Each row was made from one walk, in order. Every step used is in the known rows, and no mark comes twice. Write each row's walk.
Known rows
H/Q/C: [  1.5  20.8  -0.4  -0.5   4.0   9.8   1.0 -38.5 -37.8  28.0   2.6  -5.0
  11.4 -21.9   8.3   1.8  15.1  14.0   0.7  -4.2  -1.1   6.6  -2.1 -12.4
   3.6 -12.1 -22.9  11.6   7.8  -4.9  11.1 -19.3]
H/Q/U: [  0.6  -9.2  -5.0  -5.0 -21.3   9.1   7.2   5.5  10.6   0.4  -0.6  -5.0
  19.4   2.8  -4.4   2.9  -3.3  30.1  10.5  -5.9  20.2   2.5   2.5  -5.5
   7.1  -7.3  -7.9  10.9   6.2   3.4   9.7  -8.9]
C/A: [-12.4  -1.0   3.6   2.9  18.6 -21.7  -3.1   6.4  -0.3  -6.9  -6.8   7.8
 -11.0  -2.3 -13.2  -4.0 -13.2  -3.3  -3.3   4.5  -7.5 -10.7  -1.5  -9.7
  -9.5  -8.0 -12.7  -5.7   9.2  -6.5 -10.9   7.3]
C/A/H/Q/U/F: [ -7.1  37.6   0.4  -7.6 -10.3   0.0  15.3  47.0  -4.0  -2.2  -4.8 -10.5
 -11.0  28.0  -9.0   4.4   1.1   6.0  14.6  -6.4  18.4  -5.0  -0.6 -21.5
   3.9   2.6 -29.6  13.5   8.5  -1.6   9.5  11.0]
M/H: [  8.9   7.5   6.7   2.0  -3.5  -7.6   9.7  43.7 -45.7   5.8  -2.7   6.8
 -14.1  -9.4   0.5   5.2  -3.4  -9.9  24.5  -1.1 -10.0  -7.6   6.3   3.3
   5.5   9.1  11.3   5.6 -11.5  -2.5   1.7  12.4]
C/A/H/U/F: [ -6.6  44.4   7.3 -11.2  -4.2   2.1   5.3  57.0 -20.4  -1.4  -6.6  -7.7
 -11.0  33.7 -11.6   3.5  10.5  -1.7   9.8  -2.4   8.0   3.6  -6.2 -26.7
   6.3  11.3 -10.0   9.5   8.9  -5.4   4.0  30.8]
H/U: [  0.3  -3.4   2.6 -10.6 -14.8  11.9  -6.7  16.1  -8.9   0.5  -4.4  -3.7
  20.5   8.9  -6.0  -0.6  11.7  23.5   3.5  -0.7   2.9  16.2  -5.7 -14.1
   8.7   5.1  20.2   2.7   9.1  -2.5   4.0  16.1]
C/A/F: [ -7.0  37.7  12.8  -2.3  17.1  -8.1   5.4  -2.7  22.6  -7.9   1.8  -1.2
 -48.1  -1.2 -14.9   1.5  -1.9 -23.0   1.2   7.3  -0.9 -12.1 -11.0 -25.4
 -13.1  -0.5 -13.5  10.4  17.7  -1.8  -3.4  16.1]
H/M: [  3.0 -17.3  25.5 -11.2  -1.8  12.5 -10.4  -0.9   2.6   0.0 -13.8  12.9
   9.8  -9.4   1.5   3.6   8.9  13.2 -11.5  -3.7  -8.0  13.2  -8.3 -12.0
  10.1   2.2  -5.2   4.3   6.8  -1.1  15.0  -1.9]
C/A/H/M: [ -0.2  -5.3  35.9  -8.0  15.2   3.9 -12.8  12.6  -8.5   0.1 -13.5  24.5
   3.0  -3.4 -12.1   7.7  -4.3  -5.0 -14.1   0.0  -1.9   3.0  -9.6 -12.6
  11.7  -2.6 -15.5   9.0   2.2  -3.2   1.5  13.2]
U/Q/C: [ -2.1  25.0  -9.8   6.2  -6.1  23.1   6.4 -29.9 -48.1   6.2  -5.7  -2.7
  17.4 -13.3  10.4   0.8  15.9   9.1   2.3  -6.1   2.0  -3.9  -3.6 -16.1
   6.3   1.5 -36.9   6.6  15.4   0.6  12.7 -12.6]
A/H/M: [  5.8  -4.6  34.1  -9.4   5.9  14.3 -11.4   9.2  -8.3   3.9 -10.2  20.9
   8.2  -1.8  -5.5   9.9   2.3  -3.5 -12.5  -2.0   2.0   8.0  -9.2  -8.1
  16.3   0.9  -9.5  11.6  -2.1   0.0   6.8   9.7]
U/M/H: [  7.7  18.1   8.9   3.1  -1.2  11.7  16.0  56.3 -53.5   8.4  -8.4   7.4
  -3.1 -12.7  -2.1   8.4 -12.7  -9.2  11.8  -2.2 -20.7  -8.3  13.4  12.9
  15.0  15.3  -3.1   2.6  -1.3 -10.0   5.4  19.9]
U/H/Q/C: [  3.1  32.6   3.0   0.1   6.4  12.3   4.9 -17.8 -56.6  28.8   2.4  -5.7
   8.1 -24.9   7.4   4.1  14.1   7.0   5.9  -4.0   0.5   2.7   0.0  -0.7
   5.6  -6.9 -23.0  13.7   1.3  -9.1  10.5 -11.2]
C/A/Q/U/F: [-10.1  40.6  -8.4  -4.5 -16.6   1.9  20.4  37.5  15.9  -5.3  -8.1 -15.6
 -13.8  30.9  -4.0   3.8   0.9   4.2   6.3  -6.9  11.4  -9.4   4.5 -20.5
   1.2   3.3 -35.7   5.0  15.2   2.4  14.0   4.8]
U/H/Q/C/A: [-10.0  21.2   5.7   3.0  22.5 -12.8   0.4  -6.0 -39.3  12.9  -5.2   3.8
  -5.6 -20.0  -8.3  -1.4  -3.5   1.2   0.8   1.6  -7.4  -8.6  -1.5  -9.9
  -5.8 -12.9 -28.8   3.8   9.9 -13.3  -3.4  -0.5]
Q/C/A/F: [ -8.8  45.8  10.7   0.3  19.5  -4.8   5.5 -19.5   7.6  -0.3  -1.2  -4.3
 -39.5 -11.9 -13.6   3.1   5.6 -23.8   4.7   3.4  -7.0 -13.6 -13.2 -30.6
 -12.3  -4.5 -17.1   9.4  22.9   0.1   2.0   6.9]
H/Q: [  6.9   7.6   4.7  -8.3  -1.4   5.3   1.0  -7.4 -11.7  17.8  12.6   1.5
  -8.2   0.6   7.5  -2.2  -1.4  21.8  -8.5   5.4  16.6  13.6   3.3  -3.2
   2.4  -5.5 -23.1  18.3  -4.2 -12.7  -0.6  -0.5]
M/U: [  0.2  10.2  -5.3  -6.2 -33.3  -0.1   0.7  24.5  -2.4  11.7  -2.4 -10.0
   6.4  -2.4 -14.1   6.4  11.4  -4.5   6.0   2.5  -2.4  -3.1   8.3   4.6
  -3.8   8.2  15.3 -14.4  13.4   6.4   7.7  18.5]
H/M/U/Q/C: [ -1.1  24.4  -3.6  -0.8 -23.0  27.5   3.3 -18.2 -49.1  12.4 -11.6  -3.3
  23.9 -17.7   4.1   5.0  24.8  10.9   1.2  -6.0  -2.1  -1.0  -2.6 -17.4
   8.0   6.2 -32.1   0.9  24.2   3.6  21.6  -3.9]
H/A/Q/U/M: [ -3.7  17.3  -6.3   0.4 -15.9  36.8  16.7  15.0   5.8  -2.1 -11.3  -3.0
  26.6   3.6 -13.2   5.8 -18.4  18.6 -22.4  -3.0  -0.5  -7.2  12.8   3.9
  18.1   3.1 -49.1  -2.0  18.9  -3.6   7.7   2.8]

Which walk is each row?
[ -1.5   7.8  -0.5  -1.9 -11.6  34.1  14.1  21.0  -3.8   3.6  -8.6  -2.5
  29.9  -2.7  -7.0   6.4 -16.3  22.5 -10.7  -5.7  -0.8   0.8  11.4  10.4
  18.5   3.8 -27.0   3.3  17.8  -8.1  12.0   4.0]
H/Q/U/M
[  5.1  29.3   3.9   1.2   3.2  15.5   9.0 -11.2 -63.2  32.2  -1.5  -1.4
  10.1 -28.5   7.1   6.0   8.6   9.6   6.2  -5.1 -11.0   2.6   4.6  -6.1
  11.0  -4.7 -24.2  12.9   7.3  -9.8  13.7  -9.5]
U/M/H/Q/C
[ -3.7  20.9  12.3  -3.4   4.9  29.6   2.9  37.7 -25.7   4.1 -11.2   6.9
  25.2   6.0 -17.5   7.2 -14.5   5.3 -17.7   0.4  -9.5   3.3   4.9   3.3
  20.8   9.2 -13.8   1.1  17.0 -14.0  -1.2  32.0]
C/A/H/U/M
[  9.8  29.7   6.9 -10.5 -14.7   9.1   6.5  34.5 -39.6  24.5  10.8  -4.4
  -9.7  -5.3  -0.6   4.0   1.9   9.5   1.4   6.8  17.2   6.5  10.4  16.7
   3.9   5.7 -16.6  14.3  -7.0 -15.3   2.3  19.9]
M/U/H/Q
[ -6.5  47.6  12.5  -2.3  19.0  -2.9   5.7 -21.7   4.4   6.0   3.1  -3.9
 -42.2 -11.9 -11.2   2.2   5.5 -16.4   1.8   5.4  -1.3  -8.9 -12.0 -31.8
 -11.6  -6.3 -25.1  15.9  21.1  -3.9   1.9   6.7]
H/Q/C/A/F
[-13.7  16.3  -3.4   7.1  14.1  -4.9   1.5 -14.4 -33.6  -2.6 -10.8   5.7
   0.9 -12.0  -5.9  -3.5  -2.0   2.6  -1.8   0.3  -6.6 -13.3  -4.3 -21.0
  -5.0  -7.1 -38.4  -1.1  19.5  -6.4  -2.0  -1.5]
U/Q/C/A
[  4.0  31.7   3.3  -3.3 -18.6   4.8   8.4  60.0 -39.9   9.9  -2.4  -8.5
  -2.3  -8.0 -11.7   8.9   5.6 -18.1  14.4   2.0   1.1 -10.0  10.0  28.8
   1.8  16.1  10.8  -6.0  -3.8  -3.9   4.0  29.4]
M/U/H
[-10.7  17.4   0.4   4.2   7.8  -3.8   2.5   5.8 -52.7   0.1 -13.2   7.0
   2.9 -12.0  -8.0  -2.0   0.8   7.8   7.5  -0.6  -9.1 -10.3  -4.0 -24.2
  -0.2  -1.9 -27.5   2.0  19.1  -8.1   0.0   8.5]
M/H/U/Q/C/A
[ -6.9  47.7  11.2 -11.9 -17.9   1.9   6.2  48.9 -20.7  10.9 -14.7  -9.6
  -9.2  12.0 -14.2   9.8  21.3 -12.2   8.9  -4.6  -5.6  -3.4  -2.1 -23.5
   1.7  11.7 -17.5  -2.4  20.6   1.4  19.6  22.8]
Q/C/A/H/M/U/F
[  0.0  14.5   3.8  -1.0  -7.6  34.9  13.9  26.3 -10.3   5.8  -6.9   1.3
  29.0   1.1 -10.4   9.6 -19.3  14.0 -11.3  -5.3   3.1  -1.6  11.1  12.0
  21.4   3.4 -28.7   7.1  13.7  -7.7   8.3   9.8]
A/H/Q/U/M
[ -4.5  17.3  14.9   4.7  24.5 -12.3  -3.3  19.1 -16.3   0.4   0.4  16.8
 -10.4   9.7 -19.4   6.1 -18.8 -25.4  -3.8   5.2   8.3 -14.5  -2.0  -1.6
   2.1  -6.9 -15.0   6.8  -6.4  -3.3 -19.0  21.2]
C/A/H
[  4.0  20.2  15.0  -5.1  15.7  -3.3  -1.4   5.4 -23.9  18.5  12.6  13.1
 -15.6   6.9  -5.8   2.0 -14.3   3.7 -11.0   9.1  21.9   3.5   2.0  -4.4
   4.0 -10.4 -33.7  23.2  -8.6 -14.6 -13.8  14.5]
C/A/H/Q
[ -4.8  51.2  11.3  -2.2   7.6   4.9   9.3   3.2 -20.2  -2.5  -3.4  -1.3
 -37.8  -7.8 -11.9   3.6   8.7 -13.6  12.3   3.9  -2.3 -11.2 -12.3 -36.8
  -4.9   5.1 -21.0  15.9  24.2  -3.1   4.8  19.8]
M/H/U/Q/C/A/F
[ -8.0  48.5   8.8  -2.9   8.8   7.4   5.8 -12.2  -4.5  -4.5  -2.5  -3.8
 -32.6  -4.2 -12.1   1.8  10.0 -10.4   3.6   4.4   1.1  -8.5 -14.7 -38.5
  -7.0   1.9 -24.8  14.3  28.3  -2.4   4.1  15.4]
H/U/Q/C/A/F
[ -1.0  34.2  -6.9   5.2   0.6  13.0   7.4 -46.0 -17.7  26.3   0.3  -6.7
   6.9 -12.4  10.2   5.6   9.8   0.7 -12.5  -3.8  -4.2  -3.0   4.5  -8.2
   4.0 -11.8 -34.6   4.2  11.5   2.0  11.6 -20.2]
A/Q/C
[ -4.8   4.4  -2.8   2.1 -11.0  31.2  14.0  25.0   2.1  -5.4 -14.8  -3.3
  34.2  -2.7 -10.7   7.6 -15.4  11.6  -6.5  -8.4  -9.1  -5.8  10.0  12.0
  17.3   6.3 -15.5  -5.6  20.2  -1.8  12.3   4.4]
Q/U/M
[  3.5  12.4   0.0  -8.9 -40.2  31.0   3.7  21.7 -27.0  -4.7  -8.0   4.0
   9.3   6.6   1.7   2.5  12.0  18.0  -7.9   2.8  14.9   2.9   2.8 -10.4
   8.8  20.9 -35.6   3.1  19.1  -0.7  14.1  21.3]
H/M/U/Q
[  2.4  53.6   9.2  -9.2  -9.2  10.5   7.1  20.2  -5.5  -7.8   3.5  -9.3
 -40.7  -4.0 -27.2   2.0  14.1 -17.1   6.1  10.5  10.7 -12.3 -11.6 -23.7
  -6.7  10.7 -26.6  10.8   5.2   1.0  -3.6  24.0]
M/U/H/A/F
[  4.8  41.8  10.7  -6.6  -1.6   4.9   7.8  11.7  -8.2 -10.0   3.2  -1.9
 -47.1  -4.8 -21.2   0.5   9.3 -13.2  11.2   9.0   5.3 -10.9 -13.3 -36.7
  -5.1   7.3 -26.7  16.5   1.6   1.6  -4.6  15.6]
M/H/A/F
[  2.1  11.3  -7.0  -6.5 -26.6  32.8   3.7  16.6 -33.3 -12.0  -2.5   2.2
  14.2  19.0   6.4  -3.9   8.1  31.7  -3.9   2.0  22.2   9.8  -2.8 -18.0
  12.6  17.7 -29.3  13.1  12.9  -6.5   4.5  20.5]
H/U/Q
[  6.4   2.4   7.4  -9.4 -17.6   6.4   0.1  46.7 -40.8   4.8  -6.1   1.5
  10.1   2.5  -5.7   3.3   9.5  16.4  20.8  -1.4  -4.5  10.7  -1.0 -11.7
  12.7  11.5  27.9   6.7   1.5  -4.1   5.3  24.9]
M/H/U
[ -1.9  -1.4   2.1  -2.7  -9.8   2.8   5.4  14.4   1.8   0.4  -0.5   3.2
  14.5   7.8 -13.8   5.7 -12.5  17.1   8.5  -3.3  24.7  -4.7   1.4  -5.9
   8.1 -10.7 -15.9  14.1   2.8   1.8   0.0   1.5]
C/A/H/Q/U
[ -8.1  49.9   8.1   0.8  13.9   3.5   8.4 -17.8  -1.2  -4.6  -1.0  -2.6
 -39.3  -7.6 -10.0   1.7   6.1 -18.9   2.6   4.5  -0.2 -14.0 -12.9 -33.4
  -9.9   0.2 -32.0  13.2  24.8  -1.8   2.5   9.9]
U/Q/C/A/F
[ -1.5  11.8   4.8  -5.8  -7.2  35.6   4.4  28.8 -17.1   3.9 -11.3  -1.8
  30.2   1.6  -8.0   4.1  -5.8  17.9 -15.8  -2.0 -13.6  10.5   5.8   4.4
  19.7  12.6  -6.8  -2.3  20.3 -12.2   8.3  21.9]
H/U/M
[ -5.2  56.1  14.9  -2.1  20.3  -1.5   8.5  -7.3  -8.6   6.0   2.8  -4.1
 -44.7 -14.0 -12.0   3.8   4.9 -21.1   5.0   5.4  -0.5 -11.6 -10.7 -23.3
 -10.1  -2.8 -25.0  17.3  16.5  -7.1   1.5  12.4]
U/H/Q/C/A/F
[ -2.8  38.4  -0.9  -8.6 -16.7   7.5  16.6  45.2  -4.0   0.4  -2.3 -13.3
  -7.5  28.7  -4.4   5.9   6.0   7.1  16.1  -7.7  20.9  -1.5   0.1 -18.1
   7.1   5.2 -25.2  15.5   5.8   0.6  13.6   8.2]
A/H/Q/U/F
[ -7.9   3.3  -9.8   1.9 -15.8   1.4  12.0   1.6  30.2  -5.2  -6.2  -2.9
  10.0  11.3  -8.7   4.3 -15.1  14.2  -4.4  -3.6  13.5 -12.4   8.3  -5.8
   2.8 -11.0 -26.5   0.6  14.0   6.8   4.8  -6.2]
C/A/Q/U
[-14.9   9.3   1.2   6.6  22.0 -17.1  -2.6 -17.1 -20.5   3.5 -11.2   3.8
   0.7 -17.9 -11.4  -1.8  -2.1  -4.5   1.0  -1.1 -16.1 -12.6  -4.6 -16.9
  -8.3 -13.6 -17.2  -6.6  16.5  -4.1  -2.9  -5.9]
Q/C/A
